Each row was made from one small tree. Brackets hold a mark, then the marks that hang from it, in alphabetical order. Every link used is in the known rows. Write each row's tree.
Known rows
[gana [gozogeb [pefo divi vali]]]: [ -4.4  16.9  -8.3 -17.1   8.9   4.0   8.4 -26.3  27.1   2.6  -0.7 -11.5
   7.4  -5.4  22.9  23.1  20.8  33.6  -8.4  -9.2   1.7   2.3  -6.5]
[voto [pefo divi [vali biso]]]: [-14.2  25.5 -14.8  -0.8  50.3  -5.0 -17.0 -16.4 -17.6  -4.7   5.5 -10.4
   3.0  -2.2  12.0  25.4   9.9  40.5  -1.6 -17.5   9.8  28.9  -4.9]
[pefo divi vali]: [ -5.8  12.7  -4.7   0.8  21.8  -2.5 -10.8 -15.8   3.6  -4.9   1.8  -7.3
   4.3  -2.3   5.8  10.1   3.2  20.3  -1.2  -5.6   5.2  10.4  -1.4]
[puled [sune [gozogeb [pefo vali]]]]: [  0.0  10.6  -4.3  -2.6 -18.0  -2.5  -3.1  -7.8  20.3   1.3 -13.1  -1.6
   4.7  -0.7 -10.2  12.4   8.4  12.1  10.1   2.1  -0.6 -14.2   0.7]
[voto [pefo vali]]: [-12.2  13.0  -6.1  -0.7  14.7  -5.7  -7.7  -7.4 -13.5  -1.2   2.5  -6.6
   1.7  -2.4  -4.9  11.5   3.1  22.0   8.0 -15.5   9.2  17.0   3.2]
[sune [gozogeb [pefo vali]]]: [ -0.6  13.6   0.7  -2.8  -8.9  -6.2   1.1 -13.8  29.2   7.0  -7.0  -0.3
   3.3  -6.2  -5.6  13.8  18.0  13.1   7.5  -2.5   1.5  -6.5  -2.4]
[puled [sune [gozogeb pefo]]]: [  9.0   2.3  -1.1  -3.3 -30.1   0.6   3.5   1.3  17.6   0.6 -13.5   1.1
   3.6   0.8  -2.7  10.1  11.4  -2.7   6.9   6.7  -3.7 -20.0  -3.0]
[vali biso]: [-2.0  8.2 -6.9  2.5 25.9  0.3 -5.5 -4.8 -5.3  3.4  1.9  4.0 -2.8  0.3
  1.9  5.4  3.2 11.1 -6.9 -2.7 -1.6  8.4 -3.0]
[gana [gozogeb [pefo divi [vali vani]]]]: [-11.9  19.7 -10.9 -11.9  -0.1   2.8  18.5 -32.5  29.2   4.6  -0.4  -5.9
   3.1  -5.0  22.5  17.6  20.4  45.0  -8.9  -5.8   4.7  10.8 -10.8]
[gozogeb [pefo divi [vali biso]]]: [ -8.2  23.9 -15.3  -5.3  41.2  -0.9  -5.2 -25.0  16.8   2.0   1.9  -0.1
   3.9  -3.4  14.3  23.4  12.9  41.4  -9.5 -13.3   0.6  11.4  -9.2]
[gozogeb [pefo divi vali]]: [ -4.8  16.4  -8.1  -6.9  16.1  -1.5   0.0 -24.3  20.5  -1.1  -0.4  -2.6
   5.2  -4.7  13.4  16.9   9.1  28.5  -3.7 -10.3   1.6   2.7  -5.4]
[vali [biso gozogeb] vani]: [ -6.8  17.9 -17.8   9.9   1.3   1.6  -0.5 -11.3 -12.9   5.1   3.7  11.4
  -3.6   0.9   9.8   4.1  -3.8  38.7  -5.6  -1.3   9.8  20.9  -0.8]
[sune [gozogeb [pefo [vali vani]]]]: [ -6.3  12.4  -2.2   2.4 -19.9  -8.4  14.0 -20.9  30.2   8.9  -6.6   4.3
  -0.5  -6.2  -7.1   9.9  16.5  25.0   7.3  -0.7   4.4   1.6  -4.7]
[vali [biso divi [voto pefo]] vani]: [-23.0  19.9 -21.9   1.7  18.2  -5.9  -3.5  -8.5 -11.7   5.3  12.6   0.8
   2.3  -3.6  20.8  24.5  15.6  44.3  -5.8 -23.2  18.9  47.5  -3.0]
[vali [biso gozogeb]]: [  0.6  16.4 -14.2   5.6  11.2   2.6 -12.4  -5.4 -14.8   2.4   3.5   6.0
  -0.3   0.7  12.4   8.2  -4.3  25.1  -5.6  -4.5   7.5  13.5   1.4]
[gana gozogeb]: [-1.2  2.0  0.3 -9.8 -6.6  5.7  7.4 -1.8  4.9  3.8 -0.5 -9.8  0.6 -0.9
 10.6  6.0  9.2  5.3 -5.8  2.7  0.7 -0.8 -0.9]
[pefo [vali vani]]: [-13.6   9.9  -6.3   5.7   0.3  -4.4   4.8 -15.5   3.4   4.2   1.1   5.8
  -2.1  -1.2 -10.3  -2.2  -1.8  27.2   1.9  -1.4   5.5  13.9   1.2]
[pefo divi [vali [biso voto] vani]]: [-21.8  27.4 -19.4   5.7  31.4  -6.8  -5.6 -22.4   7.3   4.3   8.2   6.5
   2.6   0.3   9.2  16.0   3.5  53.3  -8.3 -16.7  15.9  39.0  -3.0]
[sabu [sune [gozogeb pefo]]]: [  9.8  -1.8   9.2  -4.3 -30.0  -8.0   7.2  -1.8  16.2   1.7  -8.4  -0.1
   2.5  -2.6   4.5   5.3   5.9  10.2   1.8  -2.3  -3.8 -16.2  -0.8]
[sabu [sune [gozogeb [pefo divi vali]]]]: [  4.3  11.1   4.7  -3.9  -9.2  -9.2  -3.8 -17.6  19.3  -3.8  -7.8  -5.7
   6.7  -4.4  10.2  15.6   8.4  30.9   1.4  -6.7   2.4  -5.5  -1.4]
[biso gozogeb [voto pefo]]: [-10.1  20.0 -16.4  -0.5 -15.5  -4.8  -4.7   1.4 -19.6   0.4   7.5   2.1
   7.2   0.8  20.8  17.4  -4.9  27.5   6.6 -25.3  23.4  30.0   7.3]

Which tree is each row?
[ -1.4  19.8 -18.5  -5.7 -16.9   0.0   1.0 -15.0  17.2  -0.9   5.3   6.4
  10.0  -1.7  37.4  21.0   4.1  34.9  -5.3 -23.2  15.0  16.7  -1.6]  [biso [gozogeb [pefo divi]] voto]
[-15.3  21.9 -25.9   7.8   0.5   0.1 -10.2 -12.5  -8.7   8.0  12.0  13.1
   4.1  -2.3  25.3  18.5   4.3  52.5 -12.7 -15.4  21.6  43.1   1.9]  [vali [biso divi gozogeb voto] vani]
[-15.0  24.2 -14.4   7.5  36.9  -2.6  -5.4 -25.1  -1.1   1.2   3.6   2.7
  -1.1  -1.0   5.8  10.6   4.9  46.6  -7.2  -5.8   6.5  25.9  -6.9]  [pefo divi [vali biso vani]]
[-15.3  27.0 -23.1   9.4  17.8   0.9 -17.3 -24.1 -15.5   5.6   8.2   6.6
   1.5  -6.3  12.0  16.4   4.7  58.1  -9.8  -5.9  15.5  35.4   1.3]  [pefo [vali [biso divi gozogeb] vani]]
[  1.1  16.9  -1.4  -3.3   0.4  -5.3  -2.8 -20.3  30.2   1.1  -5.8  -7.0
   5.2  -6.9   8.9  20.7  22.4  16.9   5.3  -4.0   4.2  -1.6  -7.2]  [sune [gozogeb [pefo divi vali]]]
[ -1.7  19.9 -21.1  -4.5  12.5   4.4 -11.5 -15.9   1.8   4.1   5.0   3.0
   5.5  -7.9  31.2  25.3  13.6  38.3 -12.8 -10.8   5.2  15.5  -4.3]  [vali [biso divi [gozogeb pefo]]]
[-14.3  25.2 -18.4  -1.0  30.6  -0.8   5.4 -31.0  20.0   3.5   3.1   5.4
   0.0  -4.0  12.4  18.0  11.5  53.6 -10.5  -9.3   3.1  18.5 -12.9]  [gozogeb [pefo divi [vali biso vani]]]
[ -5.5  29.0 -25.0  -4.5  11.1   1.1  -4.8 -15.2  13.7   3.3   7.1   9.6
   8.4  -0.4  39.3  27.6   6.8  46.6 -11.8 -25.0  13.8  23.7  -5.1]  [vali [biso [gozogeb [pefo divi]] voto]]
[-16.5  17.1 -11.6   2.8  16.3  -6.0   0.2 -19.6  -9.9  -4.4   5.1  -7.1
   1.2  -3.4   8.4  15.5   7.1  40.4   5.7 -11.9  14.1  28.7  -5.5]  [voto [pefo divi [vali vani]]]
[-23.1  24.1 -16.7   1.7   8.3 -10.3   1.5 -18.1  -2.8  -0.2   8.4  -1.3
   4.4  -1.4  14.1  20.6   4.9  48.7   4.2 -25.4  22.7  42.0  -0.8]  [biso [voto [pefo divi [vali vani]]]]
[ -4.3   6.9   2.9   1.0 -29.2 -11.6  10.6 -15.7  20.8   5.7  -7.7   5.7
   0.5  -3.9  -7.2   5.2   3.9  37.8   3.6  -4.4   1.5  -1.7  -0.2]  [sabu [sune [gozogeb [pefo [vali vani]]]]]
[-22.9  18.2 -15.3  -3.8  16.4  -8.4 -15.3  -9.6  -7.4   1.6  10.8  -7.7
   8.8  -6.0  11.6  26.8   9.4  35.4   1.4 -28.2  20.1  38.8   5.5]  [biso divi [voto [pefo vali]]]
[-14.2  31.2 -21.0   0.3   3.8  -6.5 -16.7 -12.8 -15.1  -4.6   9.2  -4.8
  11.2  -1.4  25.6  27.6  -2.2  49.1   5.6 -32.8  28.3  39.0   6.4]  [biso gozogeb [voto [pefo divi vali]]]
[ -5.5  18.0  -4.4   1.4 -10.6  -6.2   9.4 -24.7  30.4   2.1  -4.9  -0.3
   1.9  -6.3   8.4  16.9  22.8  31.6   5.0  -0.4   6.6   5.2  -9.9]  [sune [gozogeb [pefo divi [vali vani]]]]
[-19.7  26.2 -22.4  -1.1  -0.7  -6.1 -23.3 -12.2 -17.6  -0.4  11.9  -2.8
  11.6  -5.9  23.6  30.1   3.7  48.9   3.1 -31.1  28.8  44.2  12.4]  [biso divi gozogeb [voto [pefo vali]]]
[ -7.8  25.2 -16.6   6.3  23.2  -0.6 -19.2 -14.1 -11.8   2.8   4.7   6.2
   1.8  -0.9   4.4  10.1  -6.6  41.9  -4.1  -8.9  10.0  19.3   5.0]  [pefo [vali [biso gozogeb]]]
[-17.8  17.4 -12.4   7.7  28.3  -4.8  -1.1 -18.1  -1.5   6.7   3.0   7.6
  -4.9  -0.9 -10.7   4.7   1.7  39.9  -5.0  -2.7   4.2  21.3  -1.4]  [pefo [vali biso vani]]
[-22.6  27.6 -22.3   6.3 -14.6  -8.2  -1.4 -14.4 -13.6   5.1   8.3   7.3
   4.6  -0.4   8.2  17.3  -5.6  55.7   8.7 -28.8  29.1  43.9   9.0]  [biso gozogeb [voto [pefo [vali vani]]]]
[-23.6  23.1 -19.8   3.6  34.6  -6.3 -11.5 -21.5 -17.8   3.1   8.9  -4.8
  -0.8  -7.5   7.6  24.3  15.4  52.5  -3.3 -12.6  13.0  41.5  -3.1]  [voto [pefo [vali [biso divi] vani]]]
[ -4.5  26.6 -22.9   1.5   4.5   2.8   7.3 -25.5   6.4   2.2   3.1   9.7
   1.4  -2.0  32.0  18.9   8.9  51.9  -9.0  -7.7   7.9  18.7 -12.0]  [vali [biso [gozogeb [pefo divi]]] vani]
[-14.2  26.4 -20.4  11.0  13.7  -1.7  -8.9 -20.3 -11.4   6.5   4.9  12.8
  -2.2  -1.1   0.6   6.6  -7.2  54.6  -4.6  -4.9  12.9  27.1   3.1]  [pefo [vali [biso gozogeb] vani]]
[ -6.1   9.9  -6.0 -17.3   2.7   2.3  11.7 -20.3  26.3   8.5  -2.5  -5.0
   4.0  -4.8  10.0  15.3  16.9  28.9  -4.7  -7.0  -0.1  -0.8  -2.0]  [gana [gozogeb [pefo vali]]]
[-10.6  25.2 -20.2   4.2  30.1   1.8 -29.1 -18.3 -16.9   1.1   7.9   1.7
   5.4  -5.4  15.1  20.4   3.1  44.8  -9.9  -9.7  12.7  28.7   3.3]  [pefo [vali [biso divi gozogeb]]]
[ -5.3  20.0 -21.3   2.3  -6.9   2.3  11.1 -19.9   5.8   8.1   2.4  15.5
  -2.4  -2.0  16.9  12.2   3.3  47.3  -7.8  -7.2   5.6  14.4  -6.1]  [vali [biso [gozogeb pefo]] vani]
[-15.9  26.0 -16.4   0.9  40.9  -5.5 -16.3 -17.3   5.3   1.7   7.2   0.4
   6.0   0.4  13.1  20.2   2.3  40.3  -9.4 -21.4  13.3  29.8  -0.1]  [pefo divi [vali [biso voto]]]
[-13.4  12.0  -8.9 -11.1  -9.8   2.4  22.3 -27.1  28.3  11.3  -1.8   0.5
   0.2  -4.8   6.4  12.2  16.2  42.0  -5.7  -4.9   2.9   6.2  -4.4]  [gana [gozogeb [pefo [vali vani]]]]
[-10.0  14.9 -10.5  -5.0   8.4  -5.3  -2.5  -1.8  -5.7  -4.7   6.4  -7.8
   6.3   0.0  24.2  22.6   8.3  20.0   3.4 -24.6  17.7  27.4  -1.4]  [biso [voto [pefo divi]]]
[  9.7   6.7  -2.9  -4.9 -20.2   1.4  -0.3  -4.5  18.3  -5.1 -12.7  -6.2
   6.6   1.1  13.2  17.6  14.6   0.9   4.4   5.2  -1.0 -15.4  -7.9]  [puled [sune [gozogeb [pefo divi]]]]
[-23.8  25.6 -22.1  -0.3  16.5  -6.8  10.1 -25.8  27.6  14.4   5.0  16.0
   0.0  -1.3   3.0  15.0   6.1  57.4  -8.7 -23.4   8.8  27.8  -2.6]  [gozogeb [pefo [vali [biso voto] vani]]]
[-27.8  18.9 -18.1   1.7   5.8  -9.3  -4.6 -15.0  -3.7   4.0  10.9  -1.8
   5.1  -6.9  10.5  23.7   9.3  48.5   1.5 -26.5  23.0  46.9   3.1]  [biso divi [voto [pefo [vali vani]]]]
[-18.6  27.5 -26.4   6.4  -1.9  -5.5  -0.2  -6.9 -21.0   6.0   9.8  10.5
   0.1   2.4  19.3  18.4  -1.7  52.8  -1.1 -24.9  24.0  45.4   1.2]  [vali [biso gozogeb [voto pefo]] vani]
